Each row comes from the steps of one walk. Every step used is in the known rows, and no mark comes twice. Write the walk behind each row, first mark first.
Known rows:
fugisu-vinu-rupa: [  3 -27 -10  36  20 -22 -18  27  50 -13 -18   4   9 -30 -22   0  16   1
  15  -9  11 -34 -27]
vinu-rupa: [  0 -37  -1  12  30 -25 -10  18  47 -25 -34  23  30 -14 -18 -10   8  21
  25 -13  23 -30 -34]
zadu-vetu-fugisu-vinu: [ 11   6  15   9  22 -11 -12   9  24  10  -1 -21 -10 -42 -20  14 -14   9
  23  -8  -5 -35  15]
rupa-guka-zadu-vetu: [  1  10  33  -5  12  -7  13   9  23  13 -16  -1  -5 -23 -15   4  14  33
  70   5 -14 -46   4]
zadu-vinu-rupa-guka-fugisu: [  0 -13  10   7  16  -6 -34  10  37  -1  17  -6   7   5 -33 -17  11  19
  34 -14  43 -36 -19]
dode-zadu-vinu-rupa-guka: [  4 -16 -11  -3  23 -31 -16  11  21  -7 -14  -6  -7   0 -17 -19  27  38
  24  -6  28 -33 -30]
vetu-fugisu-vinu-rupa-dode-vizuzo: [ 14   7  33  18  -4  -3 -22  17  29  -9 -12  -5  18  14 -20 -20   2   5
  31  -8  43   0 -41]
vetu-zadu: [ 10   0  10 -17  35 -11  -4   5  15  -8 -33  13  15 -14 -18  -1 -31  49
  60 -18  29 -18   1]
guka-fugisu-vinu-rupa-dode-zadu: [ 27   1  38  11  -8   5  -8  14  36 -12   5  18 -16   6 -26 -31   0   8
  59   2  -1 -13 -36]
dode-zadu-vetu-fugisu-vinu: [ 15  11  25   5  17  -4  -7   5  28   4   2 -18 -19 -40 -14   5 -14  10
  30  -2 -16 -32   8]
vetu-fugisu-vinu: [ 20   2  16  12  15 -14 -21  16  27   6   2 -20 -13 -44 -27  11 -22   9
  13 -11  18 -35  10]
vinu-rupa-dode: [ 16 -20   3  16  14 -27 -11  28  10   1 -27  22  21  17 -43  -7   5  21
  43 -22  37 -16 -21]
dode-fugisu: [ 15 -10  31 -23  18   8 -24  -7  44 -26 -11   0  23  -6   0  -8 -22   6
  27  30  28 -34 -42]
rupa-dode: [ 24 -15  20   1   3 -25 -12  29   4  10 -19  13   9  11 -47  -4 -21  28
  52 -10  43 -14  -4]
rupa-guka-deru: [ 28  -1  30  14  20   8 -55  35  21 -15 -33 -12   8   3 -29 -15  12  16
  35 -16  65 -67 -11]
vetu-rupa-vinu: [  3 -12  -7   9  22  -8 -26  36  -1 -17 -27 -10  19 -18 -32   4 -40  58
  26  -7  52  25 -14]
rupa-dode-zadu: [ 32  -4  49 -14  -9  -4   2  13  26 -13 -10  21 -14   6 -24 -30 -22  29
  67  11   8  -9 -28]
zadu-vetu-fugisu-vinu-rupa: [  0 -12  -6  25  36 -17 -11  10  38 -10 -19   2  14 -28 -15   4  18   6
  16 -20  -3 -35 -16]
zadu-vetu-rupa: [-27 -12  31  -4  21  -2   6  -1  16  -9 -33   9  38 -18  -2   1 -30  54
  40  -9  11 -10   7]
rupa-guka: [ 16 -22  -5  -3  10 -32 -26  25   9  -9 -18  -9  -3 -11 -28   0  -4  40
  25  -5  58 -48   2]
fugisu-vinu-rupa-guka: [ 11 -20 -29  27  15 -32 -30  30  18 -10 -14 -13  -7 -16 -26   3  26  19
   9 -14  43 -52  -9]
fugisu-vinu-rupa-dode-vizuzo: [ 11  -2  30  25 -12  -5 -22  25  35  -8 -12  -4  16  13 -20 -21   6   2
  36   2  42   1 -46]
guka-deru: [ 24  -7  50  10  22  14 -44  32  41 -16 -36   2  21  -4 -27 -19  -4   9
  44 -10  47 -52 -20]

Write each row's walk:
[  6  -8 -27  18  28 -27 -24  17   9  -8 -16 -16  -3 -15 -20   8  29  23
  12 -21  28 -53  -1] -> zadu-vetu-fugisu-vinu-rupa-guka
[ 13   0  17 -13  22   2 -20  -7  26  -6  -9   3  23  23 -12 -14   4   2
  33  16  21 -18 -56] -> zadu-vinu-rupa-dode-fugisu
[ 27  -8  37  -4  -1  -6   2  13  30 -19 -16  28  -6  10 -21 -32  -4  25
  61   2   3 -10 -39] -> vinu-rupa-dode-zadu
[  4  14  37 -21  10 -22   6   7  32  39   8 -18 -23 -19 -28 -16  10  39
  53   5   8 -21 -23] -> rupa-guka-zadu-vinu
[ -2  -7  25   7   3   7 -36  12  23  -7  14  -5  14  -2 -31  -9 -17  31
  33 -18  61 -35   3] -> vetu-rupa-guka-fugisu
[-12 -29   2  -2  39 -32  -3   6  49   0 -22  10  20  -8 -17 -20  16  27
  28  -6   5 -12 -45] -> zadu-vinu-rupa
[ 13  23  41   6 -10  -2  -2  20  15   9  -7  -2  -9 -28 -28   3   3  41
  48 -16  40 -45  -1] -> vetu-rupa-guka-zadu
[  2 -21  -1  40  17  -8 -25  23  56 -11   1   3   9 -25 -27  -4  17  -7
  20 -12  14 -35 -27] -> guka-fugisu-vinu-rupa
[  9  22  44 -11   7  23 -10  -9  12  -3  -8   3  25  13  -8  -3 -12  13
  48  13  19 -21 -31] -> guka-zadu-vetu-rupa-dode-fugisu
[  2   9  51 -24  12 -18  12   4  46  38   5  -8 -14 -24 -27 -18  -1  35
  60   9  -4 -11 -29] -> guka-zadu-vinu
[  0 -21 -21   1  28 -38 -20  15  17  -2 -17  -9   1  -1 -23 -10  27  38
  18 -12  39 -37 -23] -> zadu-vinu-rupa-guka
[  7   0  11  37  -8   3 -39  27  31   9  27 -28 -16 -32 -33   5  -8   3
  20  -7  35 -39  10] -> vetu-rupa-guka-fugisu-vinu
[  4   8  21  31  -8  12 -28  17  33   7  28 -26 -24 -29 -22  -2  -3   4
  34   2   8 -35   6] -> dode-zadu-vetu-rupa-guka-fugisu-vinu
[-12 -14  -5  -6  50 -26   0  -1  38   1 -27  11  21  -4 -14 -18  14  36
  39 -17   3  -8 -40] -> vetu-zadu-vinu-rupa
[ 31   6  35   1   2  -3  -1   9  25 -13  -8  17 -14   3 -22 -26  -4  18
  50  -5  -1 -13 -31] -> vetu-fugisu-vinu-rupa-dode-zadu
[ 16   9  16  23  -4   8 -30  15  23   6   9 -21  -5 -19 -19   8 -13  -9
  19  13  21 -26 -15] -> vetu-rupa-dode-fugisu-vinu
[  8  -4   1   2  28 -27  -4  15   5  19 -23  14  15  24 -40 -13   8  31
  53 -25  22  -1 -25] -> vetu-zadu-vinu-rupa-dode
[ 17  -9   2  35   5 -15 -22  32  17  11  -3   9   6   9 -48  -3  11   1
  40 -22  29 -20 -15] -> guka-fugisu-vinu-rupa-dode
[ -1   6  47  -8  14  -3  21   6  36  12 -19   8   4 -28 -13   2   3  28
  77   9 -26 -37  -2] -> guka-zadu-vetu
[  5 -16  10  14  12  -2 -37  16  36 -13  12   0  11   1 -34 -13   7  16
  33 -17  51 -45 -13] -> vinu-rupa-guka-fugisu
[ 15  -4   8  34  -7  -2 -40  30  37  11  28 -27 -24 -32 -37   4  -4  -5
  24  -1  31 -45   7] -> rupa-guka-fugisu-vinu
